Each row was made from one walk, in order. Every step used is in the known rows, and no mark comes twice. Write each row's walk.
Known rows:
kifir/nule/sali/vezis/puba: [ 11.2 -13.5  -5.5  -6.4   1.4  -3.6 -16.5  21.3 -25.0  36.6  -3.8  65.3
  37.8   9.0  -0.2  14.5  15.4  -8.6  27.3 -22.9]
vezis/puba/fogisa/sali/nule: [-15.2  15.8 -12.2  26.4  -9.2  -2.4 -37.2 -22.3  42.1  -4.3   6.0  28.9
  18.7  -2.6 -29.1  22.9  -7.3   3.1  -5.5   4.0]
zoke/puba/fogisa/sali: [-11.4 -14.8  -4.2   6.5  -8.6 -17.8  13.1 -74.4  -4.3 -20.3   4.2 -26.7
   6.2  -3.1 -20.7  15.6   0.8  13.4 -13.4  14.2]
vezis/puba: [  3.4 -12.7 -29.6   6.7   6.3   1.3 -20.5  51.8  -6.5  40.1  -1.2  76.5
  -3.2  10.7 -12.7  23.8 -14.4  -8.1  19.3 -12.4]
getet/kifir/nule/sali/zoke/puba: [ 16.7  33.5  34.5 -14.3   7.8 -24.9 -17.2  10.4  -4.4  -9.0  -5.6 -66.0
  -6.2  -6.2  14.1  23.5   2.6  -7.7   6.1  -7.5]
vezis/puba/budo: [-13.2  -2.7  13.3   8.4 -19.3  -6.6 -19.0  66.8  -3.4  31.0  12.9  66.5
  -3.3   1.1  -7.1  54.6   5.5   0.4  15.8  19.1]
kifir/nule: [-10.3 -47.0   2.8  13.5  10.7  25.7 -73.1  29.0 -38.0  18.6   2.3  14.5
  -9.5  -9.0   1.2  -4.8 -14.7  -7.9  -7.2 -10.4]
fogisa/sali/sanu: [ 10.9  -5.0 -33.2  19.7  18.0  59.3  11.4  31.4  -7.0  23.8  -3.7  46.0
  19.0   5.3  -6.3  16.5 -21.1   8.9 -14.8  13.9]
puba/fogisa: [-35.5 -30.8 -24.8   6.4  -3.0   1.8   1.1 -22.6   1.5  -5.5  -1.2  15.5
 -20.5   6.2  -4.9  -9.2  -6.1   5.5 -19.5  13.0]
nule/sali: [ 19.4 -27.1   0.3 -30.2   4.3  25.4  -1.9   1.5  10.7   1.5  -0.5   2.0
 -26.2   2.2  28.1  13.6  14.4  -3.0  -9.1  -3.4]
getet/kifir/nule/sali/fogisa: [ 10.9  -0.2  10.2 -10.1   5.5   9.2 -27.4 -85.2   5.7 -19.5  -1.1   8.3
 -13.6  -1.3  12.2  13.6   5.5   8.7  -2.8  -9.6]
nule/sali/vezis: [ 13.3 -21.8 -13.1 -16.0   7.6   2.0  17.7  21.4   0.4  16.8  -7.5   0.5
  40.6   7.0  31.1  -5.3  28.3  -8.8   5.5 -12.3]
vezis/puba/nule/sali: [ 14.7 -13.7   9.0 -21.0 -10.8  18.7  21.7   9.1  -7.0   1.6   3.2  31.2
 -17.3   1.2   3.5 -23.8  10.5   6.9   3.6  -5.2]
nule/sali/fogisa: [ 11.6  -5.8  -2.8 -15.0   3.0  22.1   5.1 -74.4  22.9 -15.3   2.0   9.3
 -17.4   3.1  17.8  14.3   4.4   2.9  -2.8  -2.5]
zoke/puba/fogisa: [-31.3 -32.6  -5.9   0.0  -8.0  -7.4   6.8 -24.0  -1.4  -8.6   1.3 -27.3
  -9.9   0.8  -2.9   3.3  -5.2   2.5 -15.5  11.3]
zoke/puba: [  4.2 -31.7  -4.5  -2.8   6.3   0.5  -8.0  50.9   1.3  16.4   2.5 -46.0
   0.2  -5.0  11.3  20.4 -13.6 -12.5  -0.1  -5.2]
getet/kifir/nule/sali/vezis/puba: [ 14.6   0.8  -9.3  -4.9   5.1 -22.2 -20.6  22.6 -20.5  34.3  -8.8  65.0
  38.7  11.4  -2.7  17.9  16.1  -3.2  28.2 -25.3]
puba/nule: [-12.6 -22.3 -19.6  20.3  -2.2  13.2  20.1  64.2 -12.4   7.6   2.9  14.3
 -11.0  -2.8 -10.5 -63.8 -19.7   5.6  -4.7   3.1]
kifir/nule/sali/zoke/puba: [ 13.4  18.7  38.4 -17.0   4.3  -6.5 -12.7   9.2  -8.6  -6.7  -1.2 -66.2
  -7.1  -8.1  16.3  20.6   0.9 -13.0   4.6  -4.9]
kifir/nule/sali: [ 14.3 -38.9  23.4 -25.6   1.9  33.5 -41.8 -15.1 -19.1   0.1   1.9   1.4
 -21.5  -6.8  23.0   8.1  13.5  -2.2 -10.2  -9.4]
fogisa/sali: [  9.1 -12.1 -21.7  11.7   6.4  -2.9  -2.7 -21.0   0.0   0.1   2.4   3.4
   2.7  -0.9 -12.6  15.9  -5.5   5.5  -6.1   5.0]

Write each row's walk:
[ 10.7  32.3  16.1   1.2   7.0 -24.7   6.2   6.2   0.3  -6.9  -0.5 -65.0
   4.9  -6.1  -0.9  23.9  -8.2  -9.9   6.8   2.7] -> fogisa/sali/zoke/puba
[-14.7   8.8  -3.3  22.7  -9.6  -2.6 -32.7 -21.8  44.0 -12.2   6.9 -13.2
  19.6  -7.6 -20.6  21.5  -7.2   1.6 -12.4   6.8] -> zoke/puba/fogisa/sali/nule
[  8.2 -18.5  -7.2  -9.9  -0.1   1.5  35.2  26.9  -8.4  10.3  -5.4   0.1
  42.0   3.6  21.8 -38.4  26.0  -2.3   6.5 -10.1] -> puba/nule/sali/vezis
[-12.2  -5.1 -16.7  11.8  -8.3 -17.5   7.7 -74.0  -7.6  -9.1   2.8  33.3
   4.5   4.8 -32.5  17.2  -0.5  15.2  -3.7  10.8] -> vezis/puba/fogisa/sali
[ -7.8 -23.6  -1.2  13.5  -7.3   3.2  26.0  62.7 -15.1   4.7   5.7 -28.7
  -0.7  -8.5  -8.9 -52.1 -19.5   2.5  -1.0   0.7] -> zoke/puba/nule
[ 18.7 -18.1  18.6 -22.1   7.9   7.2 -48.0 -13.7 -12.9  -3.2  -4.9   0.5
 -20.6  -3.2  18.1  13.0  15.0   5.0  -8.4 -13.3] -> getet/kifir/nule/sali
[-22.7   7.4  15.8 -11.9  -8.7 -15.4  16.7 -47.4   2.3 -24.6  -1.8 -40.7
 -16.6   1.2   2.9   5.1   4.9   2.8 -11.8  13.0] -> nule/sali/zoke/puba/fogisa
[ 12.7 -22.0   8.2 -20.7  -7.1  24.6  23.8   9.3  -1.3  -7.8   2.3   1.0
 -23.5  -2.3  14.3 -33.8  10.7   7.1  -8.8  -0.3] -> puba/nule/sali
[-16.6  10.1 -12.7  26.1  -7.7   2.0 -35.7 -22.1  45.5 -10.9   5.7   7.9
  14.5  -4.8 -21.6  16.3  -7.3   3.1 -14.7   7.2] -> puba/fogisa/sali/nule
[ -3.3  20.7  13.3  16.3  -7.2 -14.0  36.0  31.3 -15.2 -11.4   3.8 -41.8
   2.5  -9.0 -16.7 -50.0 -14.9   4.8   4.4   5.8] -> fogisa/sali/zoke/puba/nule
[ 14.8  51.5  13.3 -17.3  11.7  -1.6   4.7   4.4  11.8 -11.3  -7.8 -12.0
 -28.5   4.7  19.7   6.9   7.9  -8.6   1.9   2.6] -> nule/sali/zoke
[ 11.1  60.3  19.0 -10.3   1.8  -6.3  21.6  10.0  -0.6 -11.0  -5.5   8.5
 -22.2   4.3   2.9 -19.3   5.5  -1.8  11.6   1.6] -> vezis/puba/nule/sali/zoke
[ 16.3  24.8  26.7 -19.2   5.3 -10.8   6.7  17.3   6.7  -6.4  -1.8 -65.4
  -8.9  -4.6  19.4  23.1   1.1 -13.6   5.1  -1.9] -> nule/sali/zoke/puba
[  8.5   3.4   3.1  -8.5  -6.9  16.5  21.4 -69.2  10.7 -15.3   4.2  29.6
 -12.0   2.4   1.9 -11.9   1.7   9.8   6.0  -3.8] -> vezis/puba/nule/sali/fogisa
[-10.3 -12.6 -24.6  13.0   1.5 -24.4  25.3 -31.3  -9.1   3.7  -5.5   1.4
  57.4   6.5  -3.7  -9.8  19.0   3.7   0.6   1.4] -> puba/fogisa/sali/vezis
[  6.3  -2.2   2.6  -9.3  -4.9  21.6  22.5 -69.1  14.5 -22.0   4.0   9.0
 -15.6  -0.3   9.0 -18.4   2.6   9.8  -2.3   0.2] -> puba/nule/sali/fogisa
[  5.8  23.9  10.7  -1.4  10.1 -16.4  -0.1  42.6   3.3   3.4  -2.3 -58.6
  -3.8  -3.1   9.9  18.2 -12.6 -15.8   6.7  -1.2] -> sali/zoke/puba
[-30.4   6.5   5.0   0.9  -5.5 -19.2  11.8 -29.8   0.3 -17.6  -1.9 -36.1
 -12.8   1.8  -3.9   1.4  -4.8   0.1 -10.7  13.8] -> sali/zoke/puba/fogisa
[ -8.4  -8.0 -20.2  21.3  -7.1  -5.9  28.7  65.3 -25.1  25.8   0.0  54.4
  28.2   4.5 -20.8 -57.2  -8.2   3.2  20.0  -8.8] -> sali/vezis/puba/nule
[  0.1  10.4 -15.2  26.5   0.7   8.4 -43.8  14.6  46.8   1.9   5.6   7.9
  17.5  -6.4 -15.3  21.9 -11.4  -4.1  -7.5   0.0] -> fogisa/sali/nule
[  9.6  55.2  18.9 -10.9   4.9  -2.1  22.7  10.4   3.6 -17.9  -5.2 -12.4
 -26.4   1.7   9.9 -25.6   5.4  -1.3   2.6   5.3] -> puba/nule/sali/zoke
[-31.7 -16.6 -25.5   8.1  -8.0 -17.0   9.7 -21.3 -10.9  12.9  -4.2  56.0
  18.4  14.2 -15.5  -2.8   5.3   3.9   5.3   1.4] -> sali/vezis/puba/fogisa
[  7.2  61.7  -1.7  12.2  14.6 -21.2   3.9 -11.2   4.2 -12.1  -5.6 -10.7
  -8.6   3.0  -8.2   8.7  -5.8  -3.2   3.7   9.1] -> fogisa/sali/zoke
[ -7.1  14.9  10.5  14.2  -4.7  -8.0  30.9  57.3 -14.0  -4.6   2.4 -37.0
  -3.7  -7.7  -9.6 -53.2 -17.8   0.3   4.1   3.9] -> sali/zoke/puba/nule
